(in the rows, 128 means zero)
Known rows, with every way that one mark hangs from another:
K357(K309(K139) K332): [139 139 133 103 125  79 128 111 131 111 128 126  86 142 150 154 118 132
 148 111 147 142 144  68 138 130 157 103  75 144 131 199  95 153]
K156(K357(K309 K332(K617))): [129 108 124 100 154  79 148 120 177 133 137 106  97 136 144 148  99 132
 114 120 132 140 130  73 152 144 146 105 109 122 127 154  96 134]
K348(K156(K357(K309(K139(K133))) K617)): [141  76 151 102 151 122 128 130 182 133 145 101 101 142 116 135  86 157
 119 160 128 143 122  83 151  97 149  87 109 133 187 162 103 159]
K156(K357 K617(K133(K139(K309)))): [116  87 116 142 174 154 161 143 168 129 171 105  89 133 123 116  69 152
  94 146 101 155  74  87 115 152 124 116  86 107 169 166  89 155]
K348(K156): [144 107 131 128 120 130 116 127 143 138 117 128 129 135 112 114 131 139
 135 143 114 119 150 141 126 113 132 112 153 140 134 118 127 140]
K861(K332(K617)): [112 113 119 136 128  89 154 120 143 161 115 125  95 119 144 128 104 110
 138 124 170 140 121  77 139 150 131 106 148 135 141 132  89 153]
K519(K348): [106 131 111 144 126 119 145 119 122 135 128 143 142 142 135  92 114 115
 119 138 126 140 128 132 105 129 129 126 102 122 125 119 124 109]
K332(K357(K156 K309) K372 K861): [113  98 106 113 188 125 199 105 184 179 125  47 151  45 115 159 131 127
 161  66 153 124 104  35 152 130 142 146 197 152 179 117 157 138]
K139(K309): [110 110 127 122 133 148 147 127 143 151 140 123 109 130 127 112 113 133
 138 115 120 139 121 143 128 143 124 112 101 142 129 146 114 129]
K332(K348): [115 132 126 144 139 123 152 119  97 136 125 129 130 115 116 140 117 132
 130 124 116 120 141 123 111 114 133 110 123 114 141 143 156 113]
K332(K139 K348 K861(K156(K617(K133)))): [115  95 138 183 177  97 200 144 150 134 132  83 106  92  95 137 124 146
  97 128 121 124  78  57  94 128 138 105 212 106 200 154 109 181]
K139(K133 K309(K357)): [119  87 150 108 159 148 156 118 161 144 125  85 120 167 131 105  65 143
 146 114 129 119  99 139 157 132 122 119  71 140 163 131 122 108]
K139(K133 K332(K861)): [128 112 175 156 134 143 151 144 139 134 154  80 146 165 131 107  74 159
 148 101 146 113 117 168 186 124 128 120 154 183 186 123 155 141]
K519(K139(K309) K348(K156 K332(K357))): [ 85  98 136 164 123 123 161  86 198 160 136 140  83 142 114  49 114 120
 139 115 137 118 115 109 112 111 136  79 111 180 150 110 100 134]
K156(K357(K309 K332(K348)) K617): [100 102 120  95 167  93 177 129 120 145 158 107 103  97 117 177 110 138
 103 141 110 157 131 108 111 119 156  90 112  84 142 185 136 112]
K139(K133 K309 K332(K617 K861)): [107  91 177 177 152 142 171 143 182 171 158  61 103 162 140  87  52 163
 160  81 149 134 105 141 204 152 128 103 147 210 200 133 121 155]
K617(K133(K139(K309 K332(K372 K861)))): [125 126 123 183 163 156 181 135 161 147 164  70 113 130 142 103  37 158
 177  78 146 144  90  85 164 169 123 144 110 180 194 166 123 165]
K309(K139(K133 K332) K357(K156(K617))): [155  59 175 134 169 108 123 144 151 115 134  72 104 178 118 125  69 148
 144 148 116 122  69 139 179 123 161  97 117 167 196 137  98 153]
K156(K357 K617): [112 108 122 109 153 131 137 144 147 128 158 123 119 104 116 148 123 128
  88 160 106 158 100 127 126 124 137 117 134  89 138 133 112 121]
K519(K139(K332) K348): [115 125 135 179 127 113 121 121 138 108 138 142 127 169 135  59  87 113
 144 142 137 132 100 141 124 135 133 114  84 146 133 126 110 141]
K357(K309): [123 119 132 107 148 121 148 119 148 146 122 107 125 115 134 140 132 131
 134 113 148 129 132 102 136 120 132 124 125 137 141 129 133 122]
K617(K133(K139(K309 K332(K348 K357)))): [107 100 150 203 183 144 209 122 150 146 135  74 102 148 120 110  77 172
 152  92 121 118 114  97 138 127 123 105  84 162 195 163 139 166]
K309(K139 K357(K156 K332)): [168 101 127  93 142  76 114 107 126  87 114 118  99 162 129 146  94 121
 137 127  99 106 103  92 136 134 169  95  91 130 131 167  83 137]
K348(K156(K617) K332): [121 103 152 133 114 114 125 138 149 163 148 131  82 119 110 128 144 141
 112 150 127 139 132 160 131 106 149  93 194 167 156 104 114 126]
K139(K133 K309 K332(K348)): [107  85 166 166 143 153 174 140 121 159 152  94 122 182 118  95  54 166
 165 113 120 119 133 199 154 134 120  87  84 174 168 161 156 136]
K332(K139 K617): [138 129 134 182 133  92 123 131 192 127 108 128  88 119 144 115 132 125
 125 115 141 135 102  47 139 152 128 127 141 128 148 140  69 158]
K617(K133(K139(K309 K332(K357)))): [119  95 151 188 173 147 183 131 181 139 138  73  99 161 133  99  89 168
 151  96 133 126 101 102 157 141 117 122  89 177 182 149 112 181]
K617(K133(K139(K332(K348 K372)))): [142 137 116 203 161 127 165 133 113 127 136  97 125 143 130 123  47 155
 172 115 135 128 118  86 132 150 126 142  90 143 176 167 150 158]
K139(K133 K309 K332(K357 K861)): [ 91  88 179 159 161 161 200 132 181 169 155  49 128 143 126 104  87 166
 161  71 147 126 110 149 195 123 122 110 139 197 201 133 148 151]
K133(K139(K309 K332(K357 K861))): [ 98 121 141 179 178 152 189 113 181 159 153  71 104 100 130 115  92 158
 154  65 121 135 102  91 184 122 131 120 136 178 196 138 117 147]
K332(K861): [117 141 134 129 135 134 151 122 129 134 140 109 135  99 127 136 121 130
 125  98 136 126 119 106 141 119 135 125 166 135 158 124 141 119]
K139(K309 K332): [114 102 153 141 135 146 150 142 147 149 149 110 111 158 131 102 100 147
 153 115 121 140 121 189 157 143 127 101 100 172 139 143 114 138]
K357(K156): [147  85 121 122 136 128 123 132 129 131 127 120 138 135 110 119 123 128
 125 133 101 102 111 145 119 141 135 114 162 141 126 115 128 141]
K519(K139(K309 K332)): [118 103 150 156 135 141 124 128 159 124 151 122  94 157 127  79  88 132
 163 120 132 131  93 151 147 149 128 101  86 166 136 154 101 161]
K372(K332(K617(K133))): [121  84 129 146 140  88 124 150 158 127 136  97 109 155 151 124 135 145
 117 123 166 113 103  76 128 147 110  96 174 167 156 132 126 162]
K133(K139(K309 K332(K861))): [115 128 137 171 158 154 160 125 154 148 164  96 103 123 135 104  64 156
 153  83 113 134 102 123 174 138 133 112 126 178 182 147 110 138]

Rows:
[169  82 149 112 152 113 117 111 145  98 109  97 123 181 122 122  66 135
 142 128 116  86  86  94 154 122 149 106  96 145 170 135 107 139] | K309(K139(K133) K357(K156))
[118 136  87 139 149  84 157 119 131 137 143 119 110 110 132 157  64 124
 142 123 115 152 137  67 128 161 145 120  96  94 121 180 124 127] | K156(K357(K332(K348 K372 K617)))
[137 100 148 178 152 150 156 142 153 128 150  98  98 184 137  88  61 165
 149 113 123 125 100 134 149 156 119 115  79 177 168 158 106 172] | K617(K133(K139(K309 K332)))
[153  69 117 164 166 129 133 149 137 126 142  94 106 132 110 118 100 145
 107 151 103 122  75  88 103 155 135 131 165 136 172 137 110 180] | K357(K156(K617(K133(K139))))
[124 135 122  97 130 113 150 124 132 106 164 120 132 124 129 148  94 132
 104 112 109 126 122 119 140 130 146 107 135 107 131 157 125 119] | K156(K357(K332(K861)))
[ 90  88  66 106 176  95 201 125 118 172 147 117 123  68  94 163  73 111
 126 170 118 161 102  90  99 142 137 102 159  63 137 151 108 148] | K861(K156(K357 K617) K332(K348 K372))
[140 116 140 183 147 108 151 152 167 140 127  78 114 159 148 115  81 143
 169 116 173 148 108  94 165 173 127 148 124 173 162 136 120 177] | K139(K332(K372 K617(K133)))
[163  86 122 166 127  65 114 139 179 120 117 122  82 145 132 114 121 126
 126 121 108 116 100  75 126 181 145 107 162 143 124 161  59 182] | K357(K156 K332(K139 K617))
[125 106 146 195 161 145 180 133 122 135 146  99 100 170 124  99  51 169
 151 109 113 118 114 130 130 143 124  97  73 162 182 173 132 156] | K617(K133(K139(K309 K332(K348))))
[121 117 143 136 162 102 175  86 157 150  96  98 103  94 109 157 143 147
 155 104 139 120 165  32 131  68 155  82 120 141 185 162 138 146] | K332(K348(K156) K357(K309(K139)))
[125 112 112 147 187 104 169 132 195 144 152  74 133 115 118 132  59 138
 141 116 118 137  91  89 190 149 141 125 193 145 162 100 101 160] | K139(K332(K372 K617 K861(K156(K357))))
[117 142  93 163 141  77 153 121 116 154 128 111  98 103 137 150  85 125
 167 111 135 158 148  67 126 167 144 134 117 123 127 180 130 139] | K357(K332(K348 K372 K617))
[127  62 165 153 154 138 150 156 139 147 161  95 132 162  92 117  67 172
 122 172  92 130 133 196 150  99 139  76 141 134 185 137 153 140] | K139(K133 K332(K348(K156(K357 K617))))
[130 113 139 145 179 137 148 114 165 133 131  96  96 150 137 109  57 148
 155 108 104 128  90 126 176 132 135 117  66 151 168 132  91 113] | K133(K139(K309(K357) K332))
[119 105 135 165 117 102 174 124 125 144 116 135 114 140 128 115  76 128
 144 122 161 109 119  87 111 139 115  93 111 111 165 179 111 154] | K861(K332(K139(K133) K348))
[107 132 104 165 165 106 161 115 189 167 111  81 112  75 138 145 131 121
 163  98 161 161 120  25 157 148 128 165 145 136 150 123 119 152] | K332(K357 K372 K617)
[119  95 145 150 139 103 181 143 102 147 149  83 105 113 103 143 112 158
 119 131 120 140 141 116  98 118 158  88 189 132 188 180 157 158] | K357(K332(K348(K156(K617(K133))) K861))
[173  96 117 158 144  94 120 126 178 102 134 115  90 183 130 107  58 159
 110 147 101 117 129  57 132 150 138 106 117 131 151 158  82 185] | K348(K156(K357(K332(K617(K133(K139))))))
[108 112 108 135 176 118 194  96 165 189 101  77 136  58 105 155 134 141
 178 100 147 137 165  49 128  98 136 128 145 129 169 139 172 130] | K332(K348(K156) K357(K309) K372)
[100 113 108 176 143 101 207 113 159 168 106 102 123  92 128 134  86 122
 176  99 183 132 117  26 122 146 111 130 111 106 174 182 122 165] | K861(K332(K139(K133) K348 K357 K372))
[135 126 132 151 142 122 163 114 166 120 132 131 136  93 100 131 102 142
 104 115  94 102 123  75 116  95 141  79 165  90 178 149 122 121] | K332(K139 K348(K156(K357)) K861)
[111 123 116 187 187  93 189 123 148 170 134  67 124  95 111 136  69 141
 169  99 128 134 116  85 170 142 146 120 206 160 180 117 133 156] | K139(K332(K348 K372 K617 K861(K156)))
[128  92 146 161 126 143 142 141 184 138 135 117 103 161 134  84  90 146
 142 111 133 125 101 117 136 159 109 117  87 146 153 169  89 159] | K332(K139(K133 K309))
[122  98 125 102 137 112 143 140 148 135 170 107 113 100 108 147 111 143
  97 145  94 154 128 131 132 117 160  93 183 111 154 155 116 136] | K348(K156(K357(K332(K861)) K617))
[109 129 126 148 172 111 190  95 152 156 113  75 120  99 131 161  89 143
 187  85 177 138 139   4 150 110 136 133  73 140 191 185 157 149] | K332(K348 K357(K309(K139(K133))) K372)
[145 137 126  91 124 103 136  99 188 134 142 139  93 126 130 150  85 134
 144 119 150 127 137  60 157 104 156  88 102 157 153 145  98 123] | K348(K156(K357(K309(K139))) K332(K372))
[119 128 123 160 136  76 148 121 110 140 125 119  91 130 133 141 103 133
 136 117 122 136 150  95 124 145 147 103 127 129 132 170 124 137] | K357(K332(K348 K617))
[114  97 129 149 145 123 145 135 114 165 131 116 111  90  94 138 134 143
 124 158 102 146 146 136 103 101 147  96 172 116 163 140 146 131] | K332(K348(K156(K617)))
[ 91 125 164 166 188 114 200  93 164 144 130  65 121  77 114 139 118 137
 160  67 166 111 107  51 158  87 146 100 151 154 205 141 166 139] | K519(K139(K332(K348 K357(K309) K861)))
[127  72 130 137 166 111 157 155 143 133 134  88 113 142 102 127 131 144
 103 168 122 137  93 123 105 139 130 125 182 126 152 120 108 187] | K861(K156(K617(K133)))
[128 102 134 154 144  86 171 154 138  98 151 123  93 136 119 148 107 143
  85 151 112 142  98  84  82 148 142  95 100  69 153 211  98 160] | K156(K357(K332(K139 K348)) K617(K133))
[ 89 120 158 179 109 128 186 120 185 158 161 129  98 162 145  57  67 136
 120  79 152 119  91 119 137 141 124  91 115 185 185 136  93 111] | K519(K348(K332(K139(K133 K309) K861)))
[125 106 109 122 127 129 137 118 153 127 133 151 155 154 114  84  95 126
 100 165  91 127 139 145 106 108 135  96 108 104 127 108 117 109] | K519(K348(K156(K357)))
[124  96 148 102 160 119 140 131 168 122 155 100 100 137 132 150  85 146
 111 145 144 152 100  68 155 112 145 103  83 121 179 172 103 146] | K156(K357(K309(K139(K133))) K617)
[124 108 118 192 158  99 173 120 130 141 138 101  61 157 139 110  49 156
 142 103 116 133 124  55 112 173 135 101  78 147 162 203 103 172] | K357(K332(K348 K617(K133(K139(K309)))))
[145  78 107 121 184 138 141 103 162 137 122  98 105 130 115 109  65 133
 136 113  77 103  74  95 138 144 138 114 102 133 157 121  92 117] | K133(K139(K309(K357(K156))))
[136 117 180 193 153  90 161 130 188 112 111  75  84 171 147 127 118 153
 148 102 174 132 108  44 179 128 144 110 110 186 191 150  92 203] | K309(K139(K332(K357 K617(K133))))
[151  96  84 116 125 102 123 134 120 135 140 113 130 128 122 133  99 121
 161 127 108 130 124 128 118 180 142 139 138 138 101 161 123 155] | K357(K156 K332(K372))
[134  49 115 158 171 148 153 148 152 149 154  88  87 134 110 102  85 151
 118 139  96 134  68 103 104 170 131 115 138 150 173 154  96 181] | K357(K156(K617(K133(K139(K309)))))
[132 107 122 160 150 152 154 127 149 129 141 110  98 156 135  96  74 152
 133 114 123 125 102  88 119 156 116 126  81 147 159 161 105 162] | K617(K133(K139(K309)))
[165  59 139 129 132  90 133 139 176 126 125  98 113 172 128 109  98 147
 140 115 126  95 109 105 129 163 133 110 131 156 143 173  98 176] | K357(K156 K309 K332(K139(K133)))
[145  94 155 139 159 100 154 118 120 130 124 103 112 145 114 142  95 146
 157 110 118 100 125 113 146 111 163  66 116 171 171 163 131 147] | K357(K156 K309(K139(K332(K348))))
[ 90 115  95 101 159 102 207 100 168 191 109  85 124  60 140 163 125 109
 177  92 202 156 127  31 141 136 126 140 127 125 151 146 126 145] | K861(K332(K357(K309) K372))
[108  99 172 180 158 132 183 130 134 148 128  75 141 157 114 122  97 164
 156 109 136 108 139 150 163 103 123 111 121 161 182 133 176 144] | K139(K133 K332(K348 K357))
